Each row was made from one small tree. The marks that hang from a mark follow it in brackets, in the order of their numbers. Every link used is in the known rows. Write each row's tree.
Known rows:
j_685{j_198{j_934{j_213{j_416} j_484}}}: [-3.59  0.27  2.19 -0.74  5.56 -0.51 -1.36 -1.88 -2.16  0.48  0.60 -5.04
  3.84  0.34 -3.21 -3.85 -3.00  1.70  3.68  2.27 -6.52]
j_128{j_484{j_934{j_213{j_416{j_921}}}}}: [-2.92  1.66  2.99  1.59  1.13  1.42 -4.67 -3.98  0.40  0.64 -0.21 -0.91
  2.27 -1.02 -1.66  0.35  1.74  2.70  1.13  2.89 -2.83]
j_934{j_198{j_685} j_213{j_416{j_921{j_295}}} j_484}: [-1.45 -3.76  3.13 -2.44  3.31 -3.83 -2.09 -5.08 -1.30 -0.62  6.24 -5.61
  0.09  1.40  1.12  0.10 -1.06  4.72  3.72  6.93 -1.82]
j_416{j_921{j_295{j_789}}}: [ 4.47 -1.14 -1.73 -0.90  0.58  4.77 -0.49 -4.32 -0.42 -1.38 -1.08 -0.67
  0.97  1.01  0.91  2.19  1.77 -1.18 -1.69  5.74 -4.31]
j_789{j_295{j_921}}: [-0.74 -6.06  2.77 -0.46  0.84  0.19 -0.58  0.15  2.93 -1.02 -0.34  2.29
  2.45  1.02 -0.97  2.01 -0.65 -2.28  0.86 -0.08 -0.93]
j_295{j_789 j_921{j_416}}: [ 5.85 -2.47  2.09 -3.08  1.38  3.10 -1.12  0.94 -0.77  0.97 -2.17 -1.35
  3.83  1.94 -1.39  4.29  3.74 -0.95 -1.05  1.56  1.16]
j_685{j_198{j_934{j_213{j_416{j_921}} j_484}}}: [-2.78  1.03  1.71 -1.11  5.96  1.08 -0.76 -2.89 -1.92  0.52  1.19 -4.04
  3.47  0.61 -2.72 -3.44 -3.08  1.56  3.59  3.38 -8.46]
j_934{j_213}: [-0.95 -0.29  3.46 -1.67 -1.88 -2.59 -1.43 -1.61  0.12  1.32  1.98 -2.46
 -0.80  0.66 -0.78 -1.32 -1.63  2.19  1.74  1.10 -2.17]
j_685{j_198{j_934}}: [-1.86  1.29 -0.95  0.25  3.22  1.63  1.07  0.46 -0.03  0.04 -2.22 -0.06
  3.88 -0.51 -1.91 -3.15 -3.10 -0.04  1.45  1.28 -5.35]
j_128{j_484{j_934{j_198{j_685} j_213{j_416{j_921}}}}}: [-2.80  0.38  2.36  1.31  1.44 -0.59 -3.94 -2.93  1.63 -0.06  1.02 -0.08
  2.31 -1.12 -0.16  0.31  0.85  4.20  1.58  4.16 -1.38]
j_128{j_484}: [-2.04 -0.93  1.26  3.48 -0.46 -1.00 -3.23 -1.60 -0.92 -0.46 -1.42 -1.02
  1.89  0.21  0.32  1.92  0.20  0.38  1.13  2.34  1.78]
j_213{j_416{j_921{j_295{j_789}}} j_934{j_198{j_685}}}: [ 3.48 -2.23 -3.14 -2.92  4.76  5.39  0.04 -0.71  0.38  0.63  2.93 -1.46
  4.99 -1.99  2.03  3.58  1.53  0.90 -2.88  6.90 -4.01]
j_198{j_685 j_934}: [ 1.19 -0.06  0.18  1.81  0.25 -0.23  1.11  3.09  1.05  2.34  4.14  0.45
  3.15 -1.49 -1.50 -3.56  0.58  0.09 -0.81 -3.14 -1.13]
j_213{j_934}: [-1.37  0.54 -0.20 -0.44 -0.81  2.88 -0.66  2.35  0.63  2.20  1.32  0.89
  2.18 -1.88 -0.61 -0.09 -0.56 -1.53 -0.52  0.42 -3.05]
j_198{j_685}: [ 1.78 -0.83  0.50  1.28 -0.51 -1.66 -0.14  1.64  1.40  0.01  2.71  0.48
 -0.21  0.20 -0.11 -0.97  1.53  0.74 -0.06 -1.36  3.19]
j_198{j_685 j_934{j_213 j_484}}: [-1.84 -1.18  4.70  1.45  0.04 -3.58 -2.12  0.67 -0.56  2.57  7.08 -3.86
  1.78  0.08 -3.12 -5.64 -0.29  1.35  3.09 -2.09 -3.07]
j_198{j_685 j_934{j_213{j_416{j_921{j_295}}} j_484}}: [-0.17 -1.62  3.35  0.28  2.33 -0.74 -1.56 -2.63 -1.72  2.63  7.51 -5.14
  3.30 -0.25 -2.32 -3.16  0.87  2.06  1.46  1.12 -4.45]
j_213{j_416{j_921}}: [ 2.68  0.93 -1.48 -1.99  5.46  3.58  1.15 -2.50 -1.29  0.45  1.74 -1.27
  1.51 -0.37  0.91  2.61  1.64  1.19 -1.82  2.06 -2.51]
j_484{j_934}: [-2.34  2.61  0.48  0.45  0.02  2.35 -1.41  0.19  2.25  0.02 -1.27  2.72
  0.28 -1.82 -2.60 -2.66  2.25  0.47 -0.26 -1.87 -1.89]
j_921{j_416}: [ 1.01  1.14 -0.12 -1.51  0.65  0.82  0.21  0.16 -0.46  3.79 -1.18 -1.84
  0.88  0.62 -0.83  2.66  0.50  2.34  0.04  2.47  2.44]
j_198{j_934{j_213{j_416}}}: [-0.51  0.41  2.00 -1.70  2.32  0.09  0.19 -0.49 -1.31  3.62  3.64 -3.80
  3.93 -1.60 -1.88 -2.31 -1.16  2.01 -0.42 -0.76 -5.68]

Which tree is each row?
[-2.74 -1.54  5.05 -1.56  3.50 -3.35 -3.96 -3.69 -3.33  0.75  4.45 -7.80
 -0.07  1.38 -2.08 -1.07  0.23  2.79  3.54  1.42 -1.84] | j_934{j_213{j_416} j_484}
[ 4.36 -2.18 -1.20 -1.65  0.19  3.00 -1.98 -2.77 -1.45  2.00 -3.70 -5.33
  2.94  1.28 -0.94  4.42  2.95  1.36 -1.78  6.96  1.92] | j_921{j_295{j_789} j_416}
[-2.09  0.67  1.98 -2.19  1.83 -1.46 -1.57 -0.46  2.94  0.52  2.42  0.02
  1.00 -1.95 -1.29 -2.52  0.87  4.95  0.70  0.85 -1.32] | j_484{j_934{j_198{j_685} j_213{j_416}}}
[-4.68  0.27  0.84  2.82  0.00 -0.16 -3.58 -1.31  1.51 -1.13 -2.60  1.71
  2.22 -1.57 -0.17  0.16  0.26  1.83  1.49  2.87  0.11] | j_128{j_484{j_934{j_198}}}
[ 2.17 -2.78  0.41 -4.84  3.34 -0.17 -0.66 -4.69 -0.53 -0.47  1.65 -4.54
  1.79  0.53  2.26  2.41 -1.53  4.15  0.05  8.13 -4.72] | j_934{j_198 j_213{j_416{j_921{j_295{j_789}}}}}
[-4.06  1.25  2.22 -2.15 -0.96 -1.07 -1.63 -0.88  3.06  0.22  0.10  1.42
 -0.19 -1.63 -1.24 -3.21 -1.21  3.53  1.78  1.43 -3.86] | j_484{j_934{j_198 j_213}}
[-3.43 -1.66 -0.32 -2.08  6.02  1.33 -1.38  0.62 -1.91  0.91  3.47 -3.64
  3.57 -1.80  0.33  1.28 -0.57  0.85  0.97  3.40 -2.78] | j_213{j_416 j_934{j_198 j_484}}
[-1.04 -1.30  4.19  0.56  3.11 -2.93 -1.96  0.15 -1.63  2.86  7.66 -5.73
  3.05 -0.44 -3.13 -4.35  0.75  2.29  1.99 -1.97 -2.62] | j_198{j_685 j_934{j_213{j_416} j_484}}
[-1.13  0.33  1.16 -2.50  1.06  0.67 -1.17 -3.21  2.83  0.28  2.21  0.46
  1.14 -1.88 -0.46 -1.32  1.07  4.78  0.13  3.88 -3.14] | j_484{j_934{j_198{j_685} j_213{j_416{j_921{j_295}}}}}
[-5.00 -2.87  4.33 -1.90  0.59 -5.89 -2.59 -2.59 -1.03 -0.72  3.51 -4.52
 -1.51  1.60  0.28 -2.03 -3.79  3.24  5.67  4.29 -2.61] | j_934{j_198 j_213 j_484}
[-0.91 -1.04 -0.75 -1.83  6.34  2.66 -0.44  0.09 -0.67  1.05  5.99 -1.68
  2.99 -1.40  1.01  1.30  0.27  1.02  0.78  4.23 -3.93] | j_213{j_416{j_921} j_934{j_198{j_685} j_484}}
[-1.17  1.37  1.48 -2.57  2.21  0.12 -0.96 -1.40  3.19  0.57  2.90  0.93
  0.66 -1.78 -0.71 -2.14  0.87  4.80  0.61  1.91 -3.33] | j_484{j_934{j_198{j_685} j_213{j_416{j_921}}}}
[-1.94  0.31  3.30 -1.06  4.16  0.32 -1.15 -2.48 -2.66  2.91  5.53 -5.13
  2.93 -0.42 -2.45 -3.03 -0.91  1.30  2.00  0.58 -7.90] | j_198{j_934{j_213{j_416{j_921}} j_484}}
[-2.88  0.75  2.53 -1.33 -1.20 -2.15 -1.66  0.16  3.97  0.26  1.83  1.77
 -0.33 -1.57 -1.34 -3.83 -0.21  4.07  1.76  0.61 -1.82] | j_484{j_934{j_198{j_685} j_213}}
[-0.14 -0.53  3.71  0.26  3.55 -1.24 -1.37 -0.88 -1.33  2.84  8.22 -4.67
  2.65 -0.13 -2.65 -3.93  0.74  2.14  1.91 -0.86 -4.77] | j_198{j_685 j_934{j_213{j_416{j_921}} j_484}}
[ 0.32 -2.53  1.94 -3.25  2.44 -4.72 -0.28 -0.79  0.84  0.68  4.59 -3.45
  0.84 -0.13  1.60  0.17 -1.63  5.64  1.13  3.23  0.65] | j_934{j_198{j_685} j_213{j_416}}
[-3.23  1.16  1.67 -3.02  2.22 -0.40 -1.51 -1.40  2.06  0.53  0.73 -0.36
  1.10 -2.14 -1.20 -1.98 -0.07  4.55  0.77  1.73 -3.41] | j_484{j_934{j_198 j_213{j_416}}}
[-2.72  0.02  1.36 -0.98  4.72  1.68 -1.03 -4.74 -2.29  0.25  0.41 -4.41
  3.98  0.44 -2.46 -2.63 -2.88  1.49  3.16  5.34 -8.31] | j_685{j_198{j_934{j_213{j_416{j_921{j_295}}} j_484}}}
[-4.34 -0.30  3.30  2.38 -1.48 -2.70 -4.58 -1.48  2.24 -0.26  0.06  0.30
  1.66 -1.05 -0.73 -1.10  0.01  3.61  2.56  2.81  0.33] | j_128{j_484{j_934{j_198{j_685} j_213}}}
[-2.35 -2.16 -0.07 -1.27  5.67  0.25 -1.44  1.71 -1.05  0.97  5.18 -3.38
  3.47 -1.75  0.24  0.65  0.43  1.32  0.97  2.48 -0.79] | j_213{j_416 j_934{j_198{j_685} j_484}}
[-4.24  0.35  2.65 -0.03  3.06 -1.11 -1.52 -1.41 -1.29  0.31  0.11 -3.51
  2.77  0.73 -3.26 -4.84 -3.94  0.95  4.58  2.04 -6.84] | j_685{j_198{j_934{j_213 j_484}}}
[-3.70  0.55  0.37  1.02  4.29  0.57 -0.55 -0.42 -1.41 -0.53 -1.12 -1.97
  3.28  0.35 -2.77 -4.07 -2.86 -0.46  3.44  1.45 -5.39] | j_685{j_198{j_934{j_484}}}
[-0.22  0.04  0.68 -3.54  2.67  2.37 -2.21 -3.87  1.79 -0.55 -0.30 -1.37
  1.94 -1.43 -0.78 -0.56  1.29  3.68 -0.42  5.17 -5.89] | j_484{j_934{j_198 j_213{j_416{j_921{j_295{j_789}}}}}}
[ 2.16 -0.72  1.69 -0.73  0.94  0.54  0.39 -1.65 -0.03  3.36  6.04 -2.68
  3.97 -1.33 -1.24 -2.04  0.54  2.53 -1.02  0.98 -4.22] | j_198{j_685 j_934{j_213{j_416{j_921{j_295}}}}}
[-2.88 -0.36  3.74 -0.66  3.67 -1.24 -1.82 -1.52 -2.99  2.86  5.04 -6.21
  3.30 -0.63 -3.00 -3.42 -0.76  1.55  2.11 -0.54 -5.80] | j_198{j_934{j_213{j_416} j_484}}
[-2.84 -2.05  3.17 -3.53  4.93 -3.05 -1.77 -4.51 -2.08 -0.33  4.82 -5.53
 -0.32  1.28  0.98  0.04 -2.48  4.22  4.25  5.92 -4.59] | j_934{j_198 j_213{j_416{j_921}} j_484}
[ 1.07 -1.43 -0.65 -1.58  5.75  6.51 -2.84 -3.11 -2.99  0.65  2.76 -4.94
  4.23 -0.72 -0.90  2.58  2.97 -1.44 -0.99  5.54 -6.07] | j_213{j_416{j_921{j_295{j_789}}} j_934{j_484}}
[-3.85  0.96  3.53  2.06  0.72 -0.16 -5.31 -3.02  0.10  0.67 -0.72 -1.98
  2.59 -1.19 -2.17 -0.02  1.82  2.89  1.21  1.79 -0.78] | j_128{j_484{j_934{j_213{j_416}}}}
